Known rows, with every way that one mark hangs from another
{Q {C S {X J}} {H {T U}}}: [-37,   9,  21,  20,  37, -11,  24,  48,  -2, -39,   9,  -1,  24,  14, -58,
  14,  -5, -10,   3,  -9, -27, -10,  26,  10]
{F {J {X {C S}}}}: [-16,  15,   8,   1,  18, -14,  -8,   6,   3,  -1,  24, -16,  26,  -4,  14,
  -5,  -1,  -6,   0,   1, -19,  12,   2, -16]
{Q {C S} {H {T U}}}: [-31,  -5,   6,  16,  21,   6,  20,  34,   1, -39,   6,  15,  -7,  18, -50,
  10,  -7,  -5,   9, -21, -26, -17,  17,  17]
{P {J F {X {C {Q {H T}}}}}}: [-19,   8,  27,  -3,  10,  -1,  -5,  20,  18,  -8,  25, -12,   6,  13,  35,
   4, -11, -28,  11,   1, -37,  24,   4,  -1]
{J F {X {C S}}}: [ -3,  20,  15,  -5,   3,   9,  -2, -16,   8,  -4,   1,   1,  22,   3,  26,
 -23,   0,  -9,   4,   9, -33,  17,   0, -28]
{T {H {Q C}} {U E}}: [-21,   5,  37,  35,  42,  42, -10,   3,   9, -17, -21,   3, -36,   6, -27,
   1,  -1, -20,   4, -20, -20, -14,  -4,  13]
{E U}: [-13,  -4,   6,   2,  20, -14,   1,  -1,   2,   0,  -4, -11, -28,  -2,  -4,
   1,   5,  -5,  10,   6,   1,  20,  -6,  -2]
{T U}: [ -5,   1,   9,  13,  18,  11,  -7,   5,   1,  -7,  -8,  -9, -23,  -4,  -2,
   0,  -2,  -5,   3,   4,  -4, -13,  -9,  -3]
{X C}: [ -3,   6, -15,   4,  -2, -11, -16,  -4,   3,  12,   3,   2,  12,  -3,  17,
   4,   7,  -1,   4,   8,  -5,  14,   6, -15]
{S {C {Q H} {X {J F}}}}: [-28,  21,   2,  -5,   4, -11,  17,  25,   4, -18,  46, -22,  32,  11, -25,
  16, -12, -20, -13,   1,  -6,  22,  18, -26]
{H {Q {C S X}} {T {U E}}}: [-32, -14,  49,  31,  14,  19,  11,  22,   3, -30,  -5, -10, -39,  14, -52,
  16,   7, -13,  10, -13, -26,  -2,  15,  61]
{F {J {X {C Q S}}}}: [-23,  15,  10,   0,  26, -19,  -5,   8,   4,  -9,  35, -24,  17,  -2,  16,
   2,   2, -12,   3,   1, -17,  21,   6,  -8]
{J F X}: [ -2,  15,  26, -11,   2,  21,   1, -15,   8,  -6, -13,   0,   8,   4,  27,
 -21,  -8,  -8,   4,   6, -25,   0, -12, -24]
{U E}: [-10,  -6,   9,   6,  21,  13,  -2,   5,   2,  -7,  -8,   8,  -3,   3, -11,
  -9,   2,  -7,  -1,  -8,  -5,   7,   2,   1]
{F {J {X C}}}: [-13,  14,   4,  -2,  18, -13, -19,   3,   5,   5,  16, -17,  24,  -6,  28,
  -2,   1,  -6,   2,   3, -15,   8,  -3, -22]
{X {C Q S}}: [-15,   6,  -8,   7,   5, -20,   2,   2,   1,  -8,  29,  -7,   5,   2,   4,
   8,   9, -10,   4,   5,  -7,  29,  18,   2]
{C S}: [ -1,   1,   2,   5,   1,  -1,  16,   4,  -3,  -8,  11,   2,   4,   2, -22,
  -4,  -1,   0,  -4,  -4,  -4,   6,   6,  10]
{T {H {Q {C S X}}}}: [-14,  12,  30,  14,   8,   9,  17,  13,   1, -16,   5,  -4,  -4,  10, -38,
   6,  -2,  -7,  -5, -17, -13,  -4,  12,  28]
{S {C Q X}}: [-19,   3, -10,  -7, -18, -12,  19,  23,   0,  -9,  42, -31,  -8,   5, -18,
  17,   2,  -7,  -9,  -2,  10,  15,  19,   2]
{Q {C S X} H}: [-32,   4,   2,  -4,  16, -16,  34,  46,  -4, -41,  14,  13,  26,  22, -67,
  -1,  -4,   6,  -5, -22, -16,  -5,  27,  -1]
{T {H {Q {C S X}}} {U E}}: [-28,   7,  46,  33,  47,  32,   9,  21,   3, -29, -11,  -5, -31,   8, -52,
  -4,  -1, -19,  -2, -21, -22, -12,   8,  27]
{S {C {Q H} X}}: [-29,   2, -13,  -7,  -7, -16,  26,  38,   1, -21,  47, -21,   5,  12, -33,
  16,  -7, -13, -12, -10,   6,  14,  21,  -2]
{C Q S {X {J F}}}: [-24,  21,  32,   0,  26, -14,  23,  14,  -2, -26,  32, -24,  25,   3, -17,
   5,  -6, -17,  -7,  10, -13,  24,  16,   1]

Rows
[-41,   3,  10,  18,  31,  -3,  16,  41,   4, -24,  37, -28,   5,   7, -37,
  23,  -6, -30,  -5,  -4,  -7,  16,  23,   4] => {S {C {Q {H {T {U E}}}} {X J}}}
[-21,  19,  22,   0,  11,  -4,  16,  15,  -2, -23,  11,   1,  37,  11, -37,
   1,   1,   3,  -4,  -1, -25,   7,  20, -17] => {Q {C S {X {J F}}}}
[-13,  18,  -2,  14,  20, -26, -17,  -9,   5,   9,  17, -14,  36,  -3,  28,
  20,  11, -17,   6,  19,  -7,  33,  13, -22] => {X {C Q} J}
[-31,  18,   6,   0,  36, -23,   2,  21,   4, -20,  41, -15,  29,   4,   1,
   2,  -6, -16,   0,  -7, -21,  19,   9, -11] => {F {J {X {C {Q H} S}}}}
[-12,   9,  30,  33,  24,  29,   1,   0,   5, -17,  -4,  -2, -31,   5, -28,
   6,  -3, -13,   1, -15, -20, -18,  -3,  19] => {T {H {Q {C S}}} U}
[-14,  22,  17,  -9,   8,   4, -10, -16,  12,  -7,   3,  -9,  10,   4,  45,
 -11,   0, -17,  10,  12, -28,  22,  -1, -29] => {J F {X {C Q}}}
[-13,  27,   9,  10,  21, -11,  -9, -16,   6,  -5,  30, -10,  40,   0,  17,
  11,   2, -19,   2,  16, -22,  40,  12, -26] => {X {C Q S} {J F}}
[-34,  13,  13,   8,  15,   2,  13,  31,   6, -22,  43, -31,   6,   7, -21,
  23, -14, -28,  -5,   3, -12,   8,  15,  -6] => {S {C {Q {H {T U}}} {X {J F}}}}
[-34,  -2,  -1,   5,   1,  -6,  22,  45,   2, -25,  42, -29, -22,   9, -33,
  23,  -8, -20,  -4,  -7,   0,   0,  20,  17] => {S {C {Q {H {T U}}} X}}
[-37,  12,  13,  35,  61, -11,  -1,  20,   5, -19,  23,  -8,  24,   3, -13,
  16,   2, -35,   7,   4, -25,  30,  22,   3] => {X {C {Q {H {T {U E}}}} S} J}
[-29,   3,  -1,  15,  25, -12, -11,  20,   7, -16,  17,  -7, -10,   3,   7,
  20,   0, -22,  13,   1, -13,   9,  12,   9] => {X {C {Q {H {T U}}}}}
[-18,   8,  29,   0,  11,  -2,   5,  24,  15, -13,  36, -12,   9,  14,  23,
   1, -11, -27,   9,  -2, -41,  29,   8,   7] => {P {J F {X {C {Q {H T}} S}}}}
[-18,  20,  44,  36,  40,  14,   7,  11,   2, -15,  -3, -17,  -2,   2, -34,
  11,  -2, -17,  -3,  -4, -20, -13,   5,  13] => {T {H {Q {C S {X J}}}} U}
[-22, -10,  42,  22,  -4,  10,  -1,  15,   4, -16, -10, -18, -41,   9, -23,
  28,   7,  -8,  12,  -3, -18, -13,   7,  49] => {H {Q {C X}} {T U}}
[-48,  -7,  23,  14,  40,   5,  28,  62,  -1, -51,   4,  10,  -6,  20, -74,
  -1,  -5,  -9,   4, -25, -26, -13,  28,  25] => {Q {C S X} {H {T {U E}}}}
[-24,  16,   8,  -4,  23, -19, -16,   6,   6,  -4,  26, -25,  15,  -2,  31,
   7,   3, -14,   5,   3, -14,  15,   1, -15] => {F {J {X {C Q}}}}
[-13,  21,  36,  21,  20,   4,  13,   6,   1,  -9,   3,  -8,  21,   7, -34,
  12,   1, -12,  -6,  -8, -16,   3,  14,  15] => {T {H {Q {C S {X J}}}}}
[ -2, -13,  37,  29,   0,  19, -12,  -9,   6,   1,  -9, -17, -49,  -1,   1,
  26,  -1, -17,  12,   4, -10,  -7,  -9,  55] => {H Q {T U}}
[-23,  -5, -18,   2, -16,  -4,  17,  23,   5, -14,  45, -11,  -7,  13, -19,
  25,  -8, -17,  -1, -12,   0,  15,  17,  13] => {S {C {Q {H T}}}}
[-22,  22,  17,  -6,  20,  -1,   9,   0,   9, -24,  19,   1,  25,  11,  15,
 -14,  -8, -21,   5,   2, -34,  25,   8, -23] => {J F {X {C {Q H} S}}}
[ -7,  10,  22,  16,   4,  18,  -3,  -6,   6,  -4,  -8,   4,  -7,  10, -13,
   9,   0,  -9,   2, -17, -12,  -7,   1,  16] => {T {H {Q C}}}
[-25,  -6,   4,   1,  17,  -9,  14,  24,   3, -27,  22,  -2,  -6,  11,  -7,
  17,  -9, -19,   8, -11,  -6,   7,  14,  29] => {C {Q {H T}}}
[-38,  18,  39,   8,  48,  -6,   8,  34,   4, -35,  21, -22,  10,   5, -13,
  17, -16, -31,   2,   7, -20,   2,  13,   6] => {C {Q {H {T U}}} {X {J F}}}
[-39,  -2,  15,  10,  24,  -4,  29,  56,  -2, -45,   9,   3,  -5,  17, -64,
   7,  -6,  -4,   4, -19, -24, -20,  25,  22] => {Q {C S X} {H {T U}}}
[-19,  26,  52,  30,  39,  28,   0,   3,   5, -21,  -3, -13,  -5,   4, -30,
   5,  -9, -19,  -3,  -2, -29, -13,   0,   0] => {T {H {Q {C S {X {J F}}}}} U}
[-15,  -2,  28,  11, -11,  -4,  17,   6,   0, -18,   5,  -5,  -6,  15, -46,
  14,   9,   3,  -1,  -9, -14,   7,  15,  34] => {H {Q {C S X}}}
